In the rows, zero is written as 128.
Known rows, with every step that occurs
bovat > lameket: [114 123 118 166  89 101 132 133 191 164 129 148 152 106 140 119 168 185
 142  91 145 151 129 115 110 110 172 116 135 126 163  54 141  83 135 165
 111 135 116 120 117  89 128 122 118 124 117 118 197]
bovat > lameket > rumo > tazus > seke > tuvuv: [118 165 100  71 140 129  78 107 160 127 140 119 104 123 191 142 175 185
 177 194 153 113 151 114 162 171 135  82  72  94 171 130 130  83 115 133
 125 113 106 129 105 128 128 144 129  78 126  98 174]
popek > tazus > zusos > lameket > seke > tuvuv: [ 67  91 163 133  84 178 157 137  64 113 125 149 147 141 134 118 166  85
 107 195 153 124  87 199 222 145  69  55 135 111 119 112 102  79 146 118
 109 156 117 100  91 150  81 113  97 176 157  62  99]
zusos > tazus > bovat > lameket > seke: [130  86 148 156  93  90 198 162 155 130 128 172 130 108 140 144 136 106
 135 117 149 142 144  98 137 161  95 132 107 165 156 109 133 112 139 125
 116 108 161  95 143  82 154 125 111 161 135 148 114]
popek > tazus > rumo: [118  92 189  93 135 124 124 119  51 125 155  79 162 135 118 113 116 121
  85 122  96 116  95 152  70 157  96 129 109 117 121 142  81 131 136 111
  99 180 186  91  70 114 121 125 179 132 110 118 115]
zusos > lameket > rumo > tazus: [ 99 160 144  99 143 141  51 122 134 136 133 134  95 104 161  84 150 129
 112 155 150 151 129 149 141 195 126 133 121 112 105 145 121  86 115 105
 132 162 130 197 119 119  84 144 139 140 138  60 139]
zepapu > seke > tazus > rumo > lameket > bovat: [202 154 147  53 147  70  88 131 117 128 115 105 102 115  88 124 100 165
  83 121 103 102 131 131  96 141 144 155 116  91 100 139 145 194 137 123
  73 122 109 146 134 147 125 120 108  64 109 184 163]
tuvuv > seke > lameket: [103 138 147 123 118 138  59 161 180 169 108 144  94 111  95 122 104 156
 145 139 138 113 168 138 128  86 173 160 132  75 136  99 176 133 131 136
 176 137 123 116 166 144 135 137 150 175 101 114 116]
zusos > tazus > bovat > lameket: [107  90 127 158  88  71 196 142 147 123 140 158 128  96 138 122 142 103
 110  95 132 132 127 100 111 162  91 153 117 179 136  91 138 127 166 124
 122 132 174  94 135  73 153 129 106 153 109 113 125]
tazus > seke > zepapu: [147 130 108 111 120 150 117 105 133 171 148 108 157 120 131 134 143 146
 178  94 136 145 163 112 100  88 131 156 115  95 131 153 136 120 115 108
 150  73 154 135 175 116 170  86 147  81 144 125 132]
lameket > zusos > tazus > seke > tuvuv > toza: [112 103 131 189 143 147 168 139 142 103 147  86 159 151 143 199 151  54
 149 130 154 108  91  82 149 107  59 117 161 149 140 169 109 118 114 106
 136  99 130 148 173 141 105 128 129 147 126  84  76]
tuvuv > seke: [132 158 149 141 126 147  91 152 158 190 125 145 123 109 111 136  80 114
 177 138 152 119 150 104 102  97 186 163 132  71 136 149 160 138  96 122
 154  98  94 117 180 161 141 145 144 135 129 118 140]
zepapu > seke > lameket: [132 148 145 109  83 127  90 154 151 136  72 116 100  99  79 119 143 147
 117  48 120 117 144 163 108 123 133 117 130  98 126  85 191 155 114 126
 144 139 109 133 136 129 129 121 104 156 130 127 145]
tazus > bovat > lameket > seke: [156  99 111 148  80 141 194 155 183 152 146 169 127  85 125 148  91 180
 147 140 141 147 161 139 142 123 136 121  96 148 155  82 175 110 130 133
 142 112 118 105 163  92 169 102 127 133 160 173 174]
lameket > bovat: [183 135 111 211  98 140 148 106 176 132 149 136 135 104 111 126  84 168
 152  75 138 123 154  93 129 119 226 159 150 148  84 118  81 187 113  88
 126 126 110 129 106 125 139 148 129 107  99 130 195]
popek > tazus > zusos: [ 53  96 144 148 100 141 191 131  43 120 138 125 154 133 130 131 155  77
 124 115 155 113  78 177 161 130 103  79 154 131 124 127  98 128 105 129
 110 184 120  68  62 137 119 145 112 144 153  59 120]
bovat > tazus > rumo > lameket > zusos: [130 152 117 110 203 139 101 112  81  98 135 108 144 179 140 110 126  98
 117 152  53 147  89 140  70 107 117 115 135 158 126 153 116  92 137 161
 135 122 123 159 102 146  90 132 161 120 151 181 100]
tuvuv > seke > tazus > rumo > lameket > bovat: [176 142 160  65 181  80  65 133 150 158 150 138  99 129 104 121  56 172
 117 210 116  93 155 105 116 107 186 196 113  65 113 152 127 170 158 134
 107 124 119 132 155 164 133 135 153  88  84 174 132]
popek > tazus > zusos > lameket: [ 35  86 149 151  95 141 171 138  57 137 139 145 140 121 130 103 166  88
  89 141 152 118  82 209 187 136  93  93 157 134 106 102 126  98 136 131
 110 198 130  98  77 136  84 133 101 166 147  33 102]
tazus > bovat > lameket: [131 102  84 154  71 121 195 130 171 143 158 156 128  75 119 123  97 171
 118 116 126 138 144 142 114 116 133 147 110 164 128  64 185 128 158 140
 146 140 131  97 150  82 169 112 119 130 123 133 186]
bovat > tazus > seke > lameket: [ 86 120 105 124 124 171 142 116 105 131 118 135 121 137 141 115 170 117
 167 153  78 119 158 155 142  76 153  92 116 132 148 124 140 123 102 130
 201 140 110 107 134 145 142 126 140 129 153 110  90]
tuvuv > seke > tazus > rumo > lameket > zusos: [140 139 163  58 198  93  61 138 144 153 152 110 118 150 105 138  73 147
 109 206 122 112 114 113 106  87 135 175 126  73 134 172 138 123 146 152
 107 121 119 145 181 177 118 136 155  93 113 162 102]
rumo > tazus: [104 162 138 102 156 141 134 144 122 114  99 133 158 128 145 127 136 123
 171 113 107 135 125 117 115 162 154  88 113 103 158 139 138 115  78 103
 143 162 103 149 119 114 141 132 107 123 151 106 133]
popek > tazus > bovat: [ 81  66 150 130  70 153 213 122  70 107 146 108 160  86 104 118 105 110
 105 120 122 120  96 151 104 146  93 135 108 150 121 137 114 147 150  99
 136 201 159  70  99 119 160 124 133 158 139 108 138]
tuvuv > seke > tazus > zusos > lameket > bovat: [109 127 141 126 141 110 125 139 164 188 159 183  78 102 105 118  92 133
 117 210 150  87 149 156 210 103 169 166 145  76  90 121 133 152 123 115
 127 133  73 123 164 181 108 143 104 104 112  79 123]
rumo > lameket > bovat > tazus: [151 162  83 175 125 128 120 118 123  80 103 154 137 138 131  98 124 158
 151 137 119 145 130  95 112 103 230 132 158 159 107 122 114 143 170 157
 122 145  94 153  92 138 119 147 101 124 118 183 166]
zepapu > seke: [155 166 146 128  91 138 118 145 124 161  85 114 129 103  93 133 123 107
 148  49 138 122 132 132  82 129 141 122 134  96 127 129 175 162  79 106
 120 102  85 134 154 139 132 127 100 112 156 126 169]
lameket > zusos > tazus > rumo: [137 110 165 160 180 113 125 131 134 116 163  82 154 173 134 153 121  78
 107  77 119 137  71  99  94 135  71 135 154 173 116 167  94 106 112 120
 108  98 166 156 133 127  98 148 159 123 123 119  74]
bovat > tazus > rumo > lameket: [142 162 119  91 184 124  95 111  70 104 119 127 141 165 141  91 133 100
 118 151  52 147 110 138  55 120 139 119 117 143 125 141 119 114 148 155
 135 125 131 143  95 128 108 124 162 124 136 182 109]
nevi > bovat: [156 129  79 179 100 151 168  77 124 147  97  96 126 124 129 117 120 133
  96  67 145 128 148 103 138 136 120 166 154 156 119 135 110 178 100 125
 123 137 123 127 137 126 156 125 109 119 108 136 152]

Rows
[149 135 175  48 177  91  76 126 138 185 148 122 111 127  99 129  75 134
 110 190 110 103 144 125  97 116 139 185 101  56 131 161 118 156 120 114
 119 115 122 110 172 164 140 127 173  92 102 137 122] -> tuvuv > seke > tazus > rumo
[223 169 138  79 177 118  54 156 104 102 124 119 145 172 131 159  95 131
 103 189 120 148 129 128  73 129 121 121 113  92 134 127 137 132 168 149
 100 101 149 171 136  94 106  80 178 154 102 219 126] -> tazus > rumo > lameket > seke > tuvuv > toza
[146 149 163  40 180  77  54 138 127 163 137 130 112 137 105 118  78 151
 107 205 118 110 135 116  88 104 151 183 114  59 135 154 144 151 154 148
 110 126 130 125 173 159 141 125 156  95  98 164 118] -> tuvuv > seke > tazus > rumo > lameket
[ 93 164 150  68 163 143  22 150 166 149 114 126  56 111 127 132 104 151
 166 170 144 100 171 137 140 143 163 150  98  62 142 146 149 125  95 120
 175 150 120 139 128 162 133 167 163 147 118 114 117] -> tuvuv > seke > lameket > rumo > tazus
[149 135 108 206 124 163 172  87 148 120 133 141 130 117 115 114 112 131
 161 104  90 114 146 106 137 120 212 136 138 156  94 138  53 167 101  91
 146 133  84 124  76 147 122 160 128 108 123 139 172] -> lameket > bovat > tazus
[ 86 103 125 171 116 149 100 128 190 101 123  97 130 141  99 132 142 167
 106  68 126 150 101 149 135  80 123 115 165 157 128  89 127 105 136 149
 163 166 135 149 128 128 110 130 148 170 123 109 118] -> seke > lameket > zusos
[106 195 103  76 184 140  87 112  88 114 148 113  81 138 180 149 133  85
 172 137 168 118 120 150 153 189 133  84 116 121 125 188  91 136  43 108
 128 132  93 141  70 144 126 181 141  81 173  75 148] -> lameket > rumo > tazus > zusos
[155  99 112 128  90 139 184 134 193 151 145 162 135  88 113 138 102 182
 142 118 127 159 161 137 128 122 105 145  86 137 150  90 153  87 150 133
 136  97 137 116 150  84 171  84 130 129 156 196 177] -> tazus > bovat > lameket > seke > zepapu
[158 122 171 112 162  70 109 130  98 125 137 116 146 152 136 124 137  66
  93  84 112 134 114  99  63 176  92 155 119 148 113 140  89 149 137 108
 103 103 206 116 117  82 124 135 162 139  90 120  82] -> zusos > tazus > rumo
[ 73 154  88 159 148 161 187 102  73 130 123 161 132 148 143 121 162  36
 156 124  98 127  98 177 154 105 130  72 153 154 126 130 102 124  80 138
 156 120  60 101  85 153 113 145 113 121 186  88 117] -> bovat > tazus > zusos
[124 170 103  65 151 175 131 125 105  99 118 130 154 144 165 146 141 134
 197 205 114 107 150 116 161 147 129  58  80  86 160 151 172 122 103  86
 169 104 100 126 168 143 156 112 102  97 137  88 105] -> rumo > tazus > seke > tuvuv
[196 167 121  81 172  88  48 132  91 116 140 113 144 164 132 107  94 154
  88 123 110 159 117 131  36 124 156 151 130 129 108 115 163 143 173 167
 103 118 174 157 131  92 122 110 169 115  98 180 130] -> tazus > rumo > lameket
[188  97 119 117 132 101 158 100 164 175 111 116 109 137 145 137 133 203
  78 146 134 127 171 116 183 145 101 144 109 118 167 106  99 127 102 158
  78 125 131 128 126 118 146 101 120  82 110 197 152] -> nevi > bovat > lameket > seke > tazus > rumo
[128 114 114 175 117 168 127 103 166 159 149 163 112  92 124  77 144 161
 127 151  87 130 164 143 175 119 158 171 132 133  71 114 114  94 158  96
 156 124 126 179 132 135  93 108 119 131 121 105 133] -> zusos > lameket > bovat > tazus > seke > zepapu
[150 120 147  56 186  61  87 104 119 101 154  86 149 172 113 119 118 158
  52 156 103 154  78 125  80 108 107 141 134 126 126 147  89 136 172 160
  72 150 145 153 135 131 116 110 153  80 111 163 124] -> seke > tazus > rumo > lameket > zusos
[125 173 142  54 127 133  48 146 140 115  77  98  62 100 107 133 140 144
 134  82 131 105 151 163 122 175 119 105  99  85 131 133 166 145  80 109
 143 144 106 149 104 145 123 151 119 133 143 121 149] -> zepapu > seke > lameket > rumo > tazus
[108 100 142 183 137 139 160 139 135 124 156 101 157 156 147 174 144  82
 166 102 161 129  96  82 142  97  93 118 165 165 139 183 124 106  85 122
 135  86 136 143 176 149 120 149 124 109 153  85  73] -> lameket > zusos > tazus > seke
[151  96  99 176 142 104 165 101 168 148 132  91 108 146 150 135 144 165
  71  93 132 113 130 103 169 143  65 162 146 177 134 110 120 109 120 167
  90 120 154 143 122 117 114 129 113 109  90 151 115] -> nevi > bovat > lameket > zusos > tazus > rumo
[129  88  76 197 112 123 195 106 169 159 125 102 114 130 166 150 163 171
 120 112 164 102 154  87 205 117  84 145 156 174 152 119 150 113 100 166
 111 112 134 136 152 136 138 137  85  99 112 121 113] -> nevi > bovat > lameket > zusos > tazus > seke
[ 94  64 154 120  57 163 204 125 115 101 132 125 158  97 119 134 123 153
 117 184 124 118 112 150 162 155  69  87  80 126 158 103 111  92 178 110
 116 162 141  62  99 120 146 106 117 161 142 143 156] -> popek > tazus > bovat > lameket > seke > tuvuv
[129 124 128 127 103 124 134 119 103 111 119 124 156 148 160 141 172  69
 152 141 154 115 132  75 140 145  92 108 116 132 136 151 113 148 150  92
 136  65 160  92 172 121 149 123 115 132 104  73  77] -> zusos > tazus > seke > tuvuv
[157 137  68 139 179 155 147  72  89 110 108  83 111 174 143 110 122 122
  79 134  77 123 117 125 132 122  78 149 146 179 114 164 112 135 117 164
 128 133 124 162 105 158 114 131 130 108 126 190  99] -> nevi > bovat > tazus > rumo > lameket > zusos
[109 139 119 169 142  99 105 149 127  75 105 115 167 171 139 132 155 116
 129 103 165 174  72  74  98  97 128 122 189 168 140 146 142  91 169 181
  94 128 135 174 139 128 102 141 102 151 137 148 100] -> rumo > lameket > zusos > tazus
[104 119  88 177 119 146 146 107 158 101 124 159  79 124 105 109 141 155
 121 102  91 104 155 181 194 100 182 113 149 164  86  63  97 158 133 132
 179 170 104 112  60 132 116 152 123 158 111 113 129] -> seke > lameket > bovat > tazus > zusos
[119 100 131 153  97  95 189 129 115 104 129 145 136 101 124 127 116  58
 108  82 134 137 115 100  95 164  84 162 128 181 113 132 124 165 149  98
 136 125 177  94 150  91 161 134 119 162 119 109 103] -> zusos > tazus > bovat
[ 73  73 143 117  74 129 184 117  97 114 162 103 121  74 131 123 123 146
 105 140 143 110 106 154 118 168  91 135  93 145 137 127 101 119 150 120
 116 200 158  67  69 117 148 145 146 138 138 113 171] -> popek > tazus > bovat > lameket > rumo
[164 183 130 100  81 164 102 110 129 115  75 100 139 117  96 126 129  99
 129  99 128 115 112 126 106 149  94  93 113  86 121 127 154 158 143  92
 121  64  79 124 153 156 126 114  88 126 132 121 172] -> zepapu > seke > tuvuv
[173 162 133 112 128 129  68 149 140 112  75 142 174 156 124 125 147 163
 169 110 155 210 135  89  92 101 161 117 138  90 163 147 120  74 159 169
  93  92 133 179 131 112 134  83 128 138 162 234 153] -> rumo > lameket > seke > zepapu
[ 89  83 151 126  87 174 175 123  61 106 136  89 172 115 135 168 153  97
 140 186 137  83 111 129 140 127  91  98 110  92 152 146 107 142 135  86
 133 173 135  86 119 138 133 103 140 149 119  81 117] -> popek > tazus > seke > tuvuv > toza
[125  83 151 137 106  89 183 144 167 133 127 159 141 102 132 139 149 113
 131  92 127 159 142  93 125 163  67 154  99 148 153 111 109  92 162 120
 114  93 182 110 131  76 153 105 118 153 135 167 119] -> zusos > tazus > bovat > lameket > seke > zepapu
[178 163  87 183 112 109  97 132 140  90 115 149 142 131 124 111 107 191
 143 113 158 156 136  82 108 102 241 148 169 148 103 111 142 162 174 156
 105 141 115 157 115 116 131 140 104 122 101 173 180] -> rumo > lameket > bovat
[101  91 155 140 156 108  87 137 169  92 134  90 120 159 109 133 142 135
  74  76 105 136 100 140 122 116  76 133 153 165 119  97 112 109 154 143
 137 148 185 146 117 110  99 136 161 179  95 114  65] -> seke > lameket > zusos > tazus > rumo
[179 136 177  97 168  65  83 169  89 108 112 142 144 178 150 134 136  95
 113 126 135 157 125  89  79 161 111 133 121 131 143 151 115 126 151 147
  83  89 197 143 126  89 120 122 151 149 108 184  71] -> zusos > tazus > rumo > lameket > seke
[114 135 120 147 125 154 127 147 132 173 137 187 122 134 128 118 157 105
 128 136 164 168 126 202 212 116 105  97 159 116 105 100 141  74 116 139
 122  86 104 163 139 122  89  95 108 147 174  95 112] -> tazus > zusos > lameket > seke > zepapu
[114 108 141 130  98 130 138 163 158 104  98 107  88 101  81 144 122 120
 100  57 118 108 120 158 129 128  60 127 136 147 112 109 196 144 126 121
 152 127 129 138 155 142 122 129  95 167 142 127 105] -> zepapu > seke > lameket > zusos > tazus > bovat
[133 146  80 203 134 158 199  92 124 125 150 164 108 126 126 126 114 105
 166 117 100  97 138 143 185 111 199 114 154 165  79 124  75 173  84 105
 151 122  61 108  66 160 114 168 109 103 139 114 159] -> lameket > bovat > tazus > zusos
[101 133 106 134 134 181 163 107  85 148 124 137 143 133 151 125 156  81
 189 155  94 124 147 128 123  89 160  95 116 130 153 164 129 128  76 120
 183 108  92 105 148 158 147 130 136  98 176 109 109] -> bovat > tazus > seke
[171 163 131 133 116 136  82 171 123 114  79 161 167 163 139 134 127 151
 175 143 182 190 133  93 106  98 196  91 146 109 167 136 152 106 132 176
 105 108 111 163 148 119 135 109 117 146 164 205 144] -> rumo > lameket > seke
[100 161  93 144 125 137  95 119 105 159 161 160  77 124 153 107 149  82
  98 135 190 142 111 203 191 142 122 116 168 144  75 114 137 120 105 137
 132 122 103 151 116 130  86 149 128 127 152  30 133] -> tazus > zusos > lameket > rumo
[130  91 134 159 101  96 134 146 143 115 130 145 109 125 145 140 157 131
 144 106 148 101 172  92 167 127 154 144 133 150 122 120 128 173 130 108
 149 122 180 103 145 110 151 143 124 138  88  88  73] -> zusos > tazus > seke > lameket > bovat
[113 138 105  92 146 153 187 142 121  97 128 146 135  96 133 136  89 124
 152 140  95 128 133 142 117 168 124 113  92 140 136 137 177 138 104  94
 167 164 113 128 141 106 169 120 108 130 152 119 130] -> rumo > tazus > bovat
